Each row was made from one small tree. The marks that hang from a mark follow it in brackets, in alphabetical order. Every link used is in the known rows. Write each row's tree.
Known rows:
gigel[zafodo]: [-2.17 -1.69  0.40  1.07  1.04  4.38  1.85  0.25  1.11 -0.62 -1.87  0.48
 -2.63  0.82 -2.25 -0.52  0.69  0.42  1.25  0.26 -1.84  0.28 -1.69 -0.58
  0.81]
puruz[vumas[vusu zafodo[zavu]] zubaf]: [ 1.38 -2.80 -1.05 -0.43 -0.82  3.20  2.30 -1.26  3.04  0.56 -1.76  1.32
 -1.03  1.19 -1.78 -0.85 -0.32  0.44  3.17  6.20 -0.72  0.26 -3.61  2.24
 -0.09]
zafodo[gigel]: [-1.19 -0.76 -3.10  1.61 -0.66  2.72  2.61  0.99  1.56 -1.14 -1.35  1.32
 -2.55  1.47 -3.33 -0.80  0.63  0.48  1.15  0.70 -1.01  2.05 -2.09  1.44
  0.95]
vusu[vumas]: [-0.88 -0.83 -1.64  0.42  1.15  2.72  1.97 -0.47 -0.56 -0.83 -2.04  0.58
 -1.94  1.63 -0.96 -0.24  1.38  0.47  0.44  2.04 -1.66  1.44  0.08  0.27
  0.37]
navug[vumas[puruz] zubaf[vusu]]: [-0.54  1.29 -0.91  2.10  1.32  3.01  3.65 -3.31  0.95 -1.67 -0.11  2.09
 -1.34  3.07 -0.93 -1.71 -0.54 -0.49 -0.65  4.79  0.72  1.25 -1.11 -0.59
 -0.64]
gigel[zafodo[vumas[puruz vusu]]]: [-0.84  1.30  0.89  1.68  2.21  3.47  3.20 -0.39  1.11 -0.75 -2.90  2.44
 -1.90  1.27 -1.51  0.40 -0.42  0.93  1.52  3.08 -0.94  0.10 -0.90 -1.80
  0.12]
navug[vumas[puruz vusu zafodo] zubaf]: [ 0.37 -0.25  1.20  2.85  1.02  3.00  4.35 -1.66  1.66 -1.38 -2.32  2.23
 -1.15  2.24 -0.47 -1.33 -1.62  0.08  1.77  6.91  0.33  0.13 -1.09 -0.97
  0.52]
vumas[puruz vusu[zubaf] zafodo[gigel]]: [ 0.50 -0.64 -0.95  4.19 -0.57  3.17  4.03  0.07  3.09 -2.59 -3.26  1.86
 -1.43  1.16 -2.76  0.89 -1.76 -0.08  3.00  5.37 -0.24  1.28 -2.58  0.62
  1.22]
vusu[vumas[zafodo] zubaf[navug]]: [-0.26 -2.25  0.11  1.26  0.18  3.54  1.69  0.44  1.88 -3.00 -4.75  0.49
 -1.21  0.80 -0.31  1.83  0.22 -1.11  1.29  2.97 -1.47  1.65 -0.11  1.15
  0.56]
puruz[vumas zubaf[navug]]: [-0.34 -0.72 -1.12 -1.96 -0.43  3.16  0.87 -0.31  2.11 -0.25 -1.89  1.39
 -1.99  1.28 -1.42  0.72  0.95 -2.10  1.02  2.87 -0.74  2.71 -1.52  3.57
 -0.73]
zavu[zafodo[gigel vumas[puruz[zubaf]]]]: [ 0.79  0.43 -1.61  3.14 -0.08  4.83  4.08  1.14  3.46 -0.85 -2.00  3.13
 -2.71  1.53 -3.84  0.32 -0.03  1.43  1.85  2.76 -0.34  2.90 -1.59  1.34
 -0.16]
gigel[zafodo[vumas[vusu] zavu]]: [-0.33 -0.70 -0.95  0.69  1.11  2.98  2.95 -0.24  2.22 -0.43 -2.28  1.57
 -1.23  1.07 -1.98 -1.34  0.45  1.67  1.16  2.13 -1.23 -0.72 -1.94 -0.77
  0.12]
zubaf[navug[vumas]]: [-1.87 -0.15 -0.72 -1.12 -0.01  2.50  0.78 -0.50  0.97 -1.46 -2.51  1.03
 -1.64  1.58 -0.39 -0.06  0.97 -1.67 -0.03  1.32 -0.67  1.78 -0.16  0.12
 -0.04]
vumas[puruz vusu[zubaf[navug]] zafodo[zavu]]: [ 0.38 -0.92  0.38  2.08 -1.39  2.21  3.06 -1.69  3.67 -2.99 -5.07  0.97
 -0.73  0.29 -1.65  1.40 -2.50 -1.57  2.11  5.66 -1.09  0.23 -2.67  0.14
  1.15]
navug[vumas[vusu zafodo[gigel zavu]] zubaf]: [ 1.19 -2.19 -1.52  2.86 -1.02  2.59  5.07 -0.53  4.01 -1.68 -1.36  2.11
 -0.86  2.46 -2.39 -3.44 -0.77  1.36  1.77  5.37  0.37  0.26 -2.94  1.12
  0.69]
zubaf[navug[vumas] vusu]: [-2.51  0.75 -1.44 -1.47  0.09  2.44  0.62 -2.23  1.06 -1.59 -1.56  1.48
 -1.11  2.23  0.29 -0.13  0.21 -2.05 -0.41  1.56 -0.08  1.54 -1.34 -0.01
 -0.71]
vusu[vumas[puruz] zubaf[navug]]: [ 0.01  0.51 -0.08  1.57  0.67  2.75  2.46 -1.26  1.00 -3.30 -4.14  0.84
 -1.53  1.24 -0.94  2.13  0.19 -1.96 -0.17  3.67 -1.19  2.50  0.76  0.72
  0.16]
vumas[puruz vusu zafodo[zavu]]: [-0.05 -0.90  0.15  1.90 -0.76  2.23  3.23 -1.87  2.03 -0.98 -3.84  1.30
 -1.51  0.65 -2.00 -0.13 -2.26  0.76  2.85  5.41 -1.59 -0.53 -3.31 -1.39
  1.54]
vumas[puruz vusu[zubaf] zafodo]: [ 0.11 -0.82 -0.01  3.30  0.40  3.09  3.12 -1.00  1.83 -1.92 -3.59  1.03
 -1.08  0.75 -1.35  1.25 -1.73 -0.60  2.73  5.94 -0.60  0.30 -1.75 -0.57
  1.02]
zubaf[navug[vumas[vusu zafodo]]]: [-1.65 -0.72  0.83 -0.77 -0.27  2.47  1.31 -0.54  1.71 -1.32 -3.77  1.68
 -0.93  1.38  0.76  0.32 -0.85 -1.41  1.97  3.66 -0.52  0.46 -1.34 -0.48
  0.40]
zafodo[gigel vumas[puruz vusu[zubaf]] zavu]: [ 2.11  0.78 -3.84  3.41 -0.19  1.76  4.75 -0.44  3.42 -2.50 -2.38  2.26
 -0.83  1.57 -3.64 -0.29 -0.22  0.89  1.02  4.91  0.13  1.61 -1.58  1.03
  0.13]
puruz[vumas[zafodo]]: [-0.53 -2.38 -0.07 -0.46  0.10  3.80  0.81  0.17  0.98 -0.20 -2.53  0.93
 -2.11  1.08 -0.96  0.60  0.45  0.98  2.47  2.86 -1.44  1.02 -1.87  0.08
  0.58]
zubaf[navug vusu[vumas]]: [-2.12  0.89 -1.43 -1.11  0.36  2.10  1.25 -2.01  0.38 -1.79 -2.62  1.42
 -1.27  2.02  0.34  0.71  0.09 -1.54 -0.41  1.63 -1.19  1.70 -1.10  0.78
 -0.31]

Which tree is each row?
[-0.12 -2.98 -2.04  2.20 -1.92  3.12  3.01  0.87  3.34 -1.42 -2.73  1.17
 -2.31  0.79 -3.89 -1.00 -0.56  1.96  2.55  1.80 -1.70  0.91 -3.79  0.78
  1.63]
vumas[zafodo[gigel zavu]]
[ 1.07 -1.55 -0.08  2.93 -0.89  3.23  3.98 -0.52  2.42 -2.29 -3.94  1.89
 -2.39  1.36 -3.35  0.09 -0.76  2.33  2.21  3.84 -2.08  1.56 -2.13 -0.15
  1.48]
vusu[vumas[puruz zafodo[gigel zavu]]]
[-0.07 -1.87 -2.17  1.59 -0.99  3.09  3.04 -1.21  2.57 -1.84 -2.23  1.72
 -1.48  2.06 -2.29 -0.91 -0.48  2.05  1.67  2.74 -1.46  1.06 -3.46  0.72
  0.60]
zubaf[vusu[vumas[zafodo[gigel zavu]]]]
[-0.15  1.70 -1.27  2.55 -0.06  3.28  4.14  0.36  2.29 -1.11 -2.65  3.14
 -1.91  1.75 -2.25  0.24 -0.96  1.45  1.77  3.16 -0.34  1.57 -1.56 -0.87
  0.54]
zavu[zafodo[gigel vumas[puruz vusu]]]
[-0.66 -2.33  0.15  0.83 -0.11  3.82  1.16  0.22  2.62 -2.76 -3.70  0.58
 -1.04  1.06 -0.33  1.05  0.35 -1.55  1.17  2.92 -0.33  1.47 -0.39  0.39
  0.16]
vusu[zubaf[navug[vumas[zafodo]]]]
[-0.95  0.27 -1.80  0.74  0.75  3.19  2.46  0.32  1.20  0.00 -2.19  1.72
 -1.18  1.37 -0.39 -0.29  0.02  1.03  1.38  2.43 -0.55  0.28 -1.01 -1.06
  0.19]
zavu[zafodo[vumas[vusu]]]
[ 0.37 -0.72 -0.75  2.83 -1.68  2.26  4.19 -0.84  3.22 -1.60 -3.48  2.24
 -1.81  1.02 -3.42 -0.42 -2.33  1.29  3.12  4.83 -1.27  0.45 -4.03 -0.20
  1.72]
vumas[puruz vusu zafodo[gigel zavu]]
[ 0.63 -0.76 -4.42  1.42 -0.56  2.10  3.21  1.12  2.73 -1.21 -1.82  1.94
 -1.96  1.42 -3.88 -1.31  1.15  2.27  0.70  0.97 -0.89  1.84 -1.85  1.20
  0.39]
zafodo[gigel vumas zavu]
[ 1.62  0.78 -2.61  1.48  0.56  1.98  3.97 -1.50  2.45 -0.17 -2.07  2.51
 -1.10  1.36 -2.78 -0.61 -0.52  0.46  1.50  5.87 -0.39  0.92 -1.83  1.21
 -0.53]
zafodo[vumas[puruz[zubaf] vusu] zavu]
[ 0.13  1.33 -2.25  2.75  0.05  4.75  3.80 -0.47  3.57 -0.98 -1.00  3.56
 -2.13  2.25 -3.16  0.16 -0.77  1.10  1.42  2.99  0.26  2.65 -2.76  1.21
 -0.78]
zavu[zafodo[gigel vumas[puruz[zubaf[vusu]]]]]
[-1.20  0.13  0.61  0.99 -0.54  3.62  2.14 -1.77  3.14 -1.54 -3.52  2.39
 -1.91  1.04 -1.49  1.84 -2.55 -1.91  2.27  4.19 -0.81  1.64 -3.55  1.33
 -0.05]
vumas[puruz[zubaf[navug vusu]] zafodo]
[ 0.11 -0.76  1.82  1.09  0.20  3.76  2.68 -0.53  2.10 -1.78 -4.89  2.17
 -2.24  0.92 -1.23  2.11 -1.14 -1.08  2.27  4.68 -1.70  2.24 -0.96  1.57
  0.29]
vusu[vumas[puruz[zubaf[navug]] zafodo]]
[-0.60  2.30 -1.73  0.15  0.77  2.65  2.34 -1.50  2.37 -1.32 -2.55  3.18
 -1.58  1.63 -1.49  1.43 -0.88 -1.62  0.42  3.41 -0.06  2.54 -1.66  1.77
 -1.30]
zafodo[vumas[puruz[zubaf[navug vusu]]]]
[-1.85  0.70 -0.81 -1.34  0.04  1.66  1.36 -1.29  0.90 -1.18 -2.42  1.46
 -0.87  1.80  0.46 -0.34  0.17 -2.22  0.41  3.03 -0.15  1.00 -0.67  0.07
 -0.18]
zubaf[navug[vumas[vusu]]]
[ 0.80  1.37 -2.43  2.50  1.71  2.19  3.36 -0.60  1.18 -1.69 -2.64  1.82
 -0.79  1.39 -1.32  0.93 -0.06 -0.26  0.91  5.17  0.15  1.22  0.11 -0.10
 -0.23]
zafodo[vumas[puruz vusu[zubaf]]]
[-0.55 -0.84  1.31  1.27 -0.67  3.73  2.30 -0.07  2.89 -1.42 -4.45  2.04
 -2.54  0.39 -2.22  1.91 -1.89 -1.52  2.63  3.95 -1.39  1.87 -2.38  1.50
  0.65]
vumas[puruz[zubaf[navug]] zafodo]
[-0.90 -1.45 -0.43  1.24 -0.57  2.55  1.88  0.15  2.82 -2.29 -4.24  0.74
 -0.66  0.55 -0.40  1.41 -1.32 -2.10  2.18  3.96 -0.63  0.53 -1.96  1.12
  0.82]
vumas[vusu[zubaf[navug]] zafodo]
[ 0.43 -2.28 -0.59 -0.71 -0.82  2.51  1.73 -1.37  1.98 -0.02 -2.56  0.88
 -1.02  1.12 -0.98 -0.67 -0.46  1.08  2.68  4.97 -1.29 -0.31 -3.19  0.03
  0.72]
puruz[vumas[vusu zafodo[zavu]]]
[ 1.06 -2.51 -2.47  0.35 -1.66  4.08  2.55 -1.20  4.42 -0.47 -0.60  2.18
 -1.59  1.99 -3.33 -1.00 -0.30  1.19  2.59  4.21 -0.41  1.76 -5.17  3.22
 -0.49]
puruz[vumas[zafodo[gigel zavu]] zubaf[vusu]]
[ 1.39  0.77 -2.47  1.46 -1.19  2.43  4.00  0.43  4.55 -1.93 -3.26  3.22
 -2.19  1.21 -4.42  0.35 -0.37 -0.03  0.86  2.92 -0.64  3.17 -2.17  3.10
 -0.23]
zafodo[gigel vumas[puruz[zubaf[navug]]] zavu]
[-0.40 -1.57 -0.83  0.91  1.08  3.88  2.51  0.52  2.26 -0.70 -2.25  1.03
 -2.02  0.74 -2.84 -1.10  1.22  2.18  0.72  0.51 -1.76  0.02 -1.53 -0.78
  0.21]
gigel[zafodo[vumas zavu]]
[-0.75 -2.16 -1.00  1.63 -0.42  3.93  2.24  1.10  2.11 -1.42 -1.97  1.75
 -2.15  1.79 -2.14 -0.79  0.54  1.31  2.24  2.04 -0.54  1.69 -1.72  0.02
  0.75]
navug[vumas[zafodo[gigel]]]
[ 0.26 -1.16  1.37  3.09  0.93  3.88  3.81 -0.95  1.60 -1.74 -2.33  1.86
 -1.92  1.94 -1.31 -1.01 -0.91  0.62  1.32  5.21 -0.22  0.88 -0.63 -0.91
  0.62]
navug[vumas[puruz zafodo] zubaf]
[ 0.78 -1.59  0.57  3.28  1.22  4.10  2.94 -0.66  1.04 -2.64 -4.02  0.72
 -1.62  1.12 -1.29  1.71 -0.16  0.43  1.82  4.95 -1.42  1.47  0.09 -0.47
  0.74]
vusu[vumas[puruz zafodo] zubaf]
[-0.83 -1.25 -0.21 -1.66 -0.68  3.96  0.58 -1.21  3.03 -0.60 -2.26  2.08
 -1.45  1.53 -0.45  1.21 -0.71 -1.59  2.10  3.73 -0.49  1.86 -3.48  2.74
 -0.88]
puruz[vumas[zafodo] zubaf[navug vusu]]
[ 1.65 -0.55 -5.19  2.52 -0.32  1.76  4.09  0.43  3.59 -1.96 -1.60  1.69
 -0.48  1.62 -3.22 -1.18  0.81  1.00  0.86  3.60  0.21  1.29 -1.71  2.02
 -0.05]
zafodo[gigel vumas[vusu[zubaf]] zavu]
[ 0.09 -0.78  0.62  2.61 -0.92  3.97  2.80  0.31  3.75 -3.88 -4.06  1.97
 -1.72  1.42 -2.12  1.68 -0.68 -1.13  1.59  3.66 -0.07  2.78 -0.99  0.46
  0.54]
vusu[zubaf[navug[vumas[puruz zafodo[gigel]]]]]
[ 0.71 -1.48  0.99  2.29  0.98  4.29  3.12 -0.62  1.22 -0.88 -3.44  1.84
 -2.33  1.27 -1.84  1.03 -0.52  0.55  2.62  5.34 -1.59  1.68 -0.98  0.86
  0.32]
vusu[vumas[puruz[zubaf] zafodo]]
[-0.23  0.80 -1.28  2.86 -0.07  4.15  3.59  1.06  2.26 -1.52 -2.72  2.69
 -2.72  1.51 -3.04  0.61 -0.20  2.07  1.32  1.46 -0.82  2.32 -1.12 -0.80
  0.66]
zavu[zafodo[gigel vumas[puruz]]]
[ 0.17  0.31 -0.28  2.47  1.23  3.05  3.85 -1.65  0.92 -1.59 -1.10  1.58
 -1.91  2.37 -1.61 -1.64  0.16 -0.15 -0.26  4.56  0.18  1.45  0.13 -0.38
  0.11]
navug[vumas[puruz] zubaf]
[-1.14  0.90  0.57  1.39 -0.64  3.00  2.82 -1.26  2.30 -3.06 -4.32  3.03
 -2.01  1.91 -1.21  1.88 -1.96 -0.29  1.56  3.00 -1.28  2.39 -2.44  0.31
  0.56]
zubaf[navug vusu[vumas[puruz zafodo[gigel]]]]
[ 1.34  1.00 -4.11  2.21 -0.31  2.81  4.20 -1.29  3.81 -1.14 -0.85  3.35
 -1.73  2.08 -4.37 -0.78 -0.48  1.18  0.95  3.83  0.04  2.42 -3.30  2.27
 -0.87]
zafodo[gigel vumas[puruz[zubaf[vusu]]] zavu]
[ 0.94 -2.06 -1.80  1.52 -0.62  3.47  2.58  0.54  3.00 -1.58 -1.98  1.46
 -0.96  1.62 -1.77  0.36  0.09  0.26  2.84  4.84  0.09  1.56 -2.48  2.01
  0.36]
puruz[vumas[vusu[zubaf] zafodo[gigel]]]
